Each row comes from the steps of one walk. Every step used is in the known rows, and no mark comes twice. Write the walk behind each row, first mark first.
In the rows, zero is written as 128.
Known rows:
furaded lokad zode fode: 107 109 204 134 98 159 89 154 158 90 142 90 181 187 99 121 156 165
bani fode furaded lokad: 173 134 87 122 194 119 127 147 113 155 119 139 130 89 138 108 108 148
nukif furaded lokad zode fode bani: 118 111 121 84 77 141 87 105 94 100 170 150 131 98 113 142 118 150
zode nukif: 75 83 188 169 104 88 164 56 113 134 92 151 136 165 153 148 93 190
lokad bani fode: 89 185 137 122 98 150 106 164 154 139 110 87 70 156 63 136 198 78
furaded fode: 138 121 170 123 133 79 75 139 175 173 111 194 157 151 98 152 120 140
nukif bani fode furaded: 151 105 88 153 197 145 141 94 123 146 121 200 59 75 113 124 112 97
furaded lokad zode fode bani: 129 135 135 95 81 185 81 134 92 100 174 114 124 105 116 146 136 153
lokad zode: 114 152 160 167 81 122 147 147 183 104 128 59 204 204 92 140 159 105
fode zode lokad bani: 142 165 119 83 113 147 134 145 59 143 181 38 137 143 166 180 136 147
furaded lokad bani fode: 132 206 117 102 113 132 77 184 136 139 123 68 96 144 75 132 192 100
fode zode: 137 119 133 130 152 162 164 160 151 112 106 105 170 130 173 118 114 114
fode furaded lokad zode: 175 155 99 167 125 112 148 142 144 113 149 82 228 143 118 120 125 132
nukif zode: 102 113 164 104 114 88 107 183 170 100 91 106 147 190 198 128 116 101
nukif furaded: 89 77 128 99 128 21 135 66 129 140 93 183 157 154 131 170 85 133
fode furaded: 124 84 100 162 177 126 183 77 99 152 110 183 125 97 156 155 80 142
lokad bani fode zode nukif furaded: 69 82 125 143 90 65 183 54 147 121 94 195 136 118 124 94 106 124
nukif bani fode zode: 165 140 122 121 173 182 123 177 175 106 116 122 103 107 131 87 145 69
nukif zode lokad: 122 88 181 54 141 91 123 177 102 145 149 61 134 198 230 148 95 168
bani fode furaded: 108 93 107 163 180 157 186 113 145 159 98 184 77 94 116 102 119 108

Which walk is each row?
128 109 142 206 96 92 185 70 128 113 129 126 207 144 137 103 98 183 : fode furaded lokad zode nukif
155 188 103 114 134 183 128 207 160 113 122 71 136 110 124 83 173 83 : furaded lokad bani fode zode
194 124 110 178 137 77 109 47 91 101 161 157 161 112 134 151 85 156 : fode furaded lokad zode nukif bani
144 155 96 111 115 123 80 136 76 108 152 120 135 110 159 155 129 142 : nukif zode fode furaded lokad bani
117 121 93 136 159 161 176 111 92 174 145 139 62 93 120 129 134 122 : zode lokad bani fode furaded
126 110 109 121 59 64 111 62 133 146 151 236 146 84 94 133 93 137 : lokad zode nukif furaded fode bani
55 56 228 104 110 150 87 162 166 86 101 147 109 188 174 117 129 142 : nukif zode fode
122 170 117 131 122 197 151 191 174 113 112 85 114 120 114 87 178 66 : lokad bani fode zode
108 136 83 163 147 161 170 109 122 154 118 164 68 88 97 124 145 93 : lokad bani fode furaded
104 163 119 113 93 78 104 119 132 138 113 125 102 134 80 113 161 121 : zode nukif furaded lokad bani fode
191 122 88 138 193 100 114 96 89 142 131 174 114 72 145 113 88 163 : zode nukif bani fode furaded lokad
200 169 89 161 141 122 115 150 156 108 158 95 182 125 89 104 144 101 : nukif bani fode furaded lokad zode
136 102 163 75 173 176 172 187 124 160 150 60 113 146 178 98 124 150 : bani fode zode lokad
85 121 157 175 94 161 186 109 152 113 99 131 117 126 134 77 141 130 : lokad bani fode zode nukif
93 98 149 81 105 190 89 103 70 121 148 162 62 94 137 173 116 159 : zode fode bani
144 148 142 110 160 129 72 145 154 131 116 133 57 141 84 136 158 82 : nukif bani fode
172 190 60 121 129 102 98 112 52 139 154 102 151 97 134 189 124 145 : fode furaded lokad bani
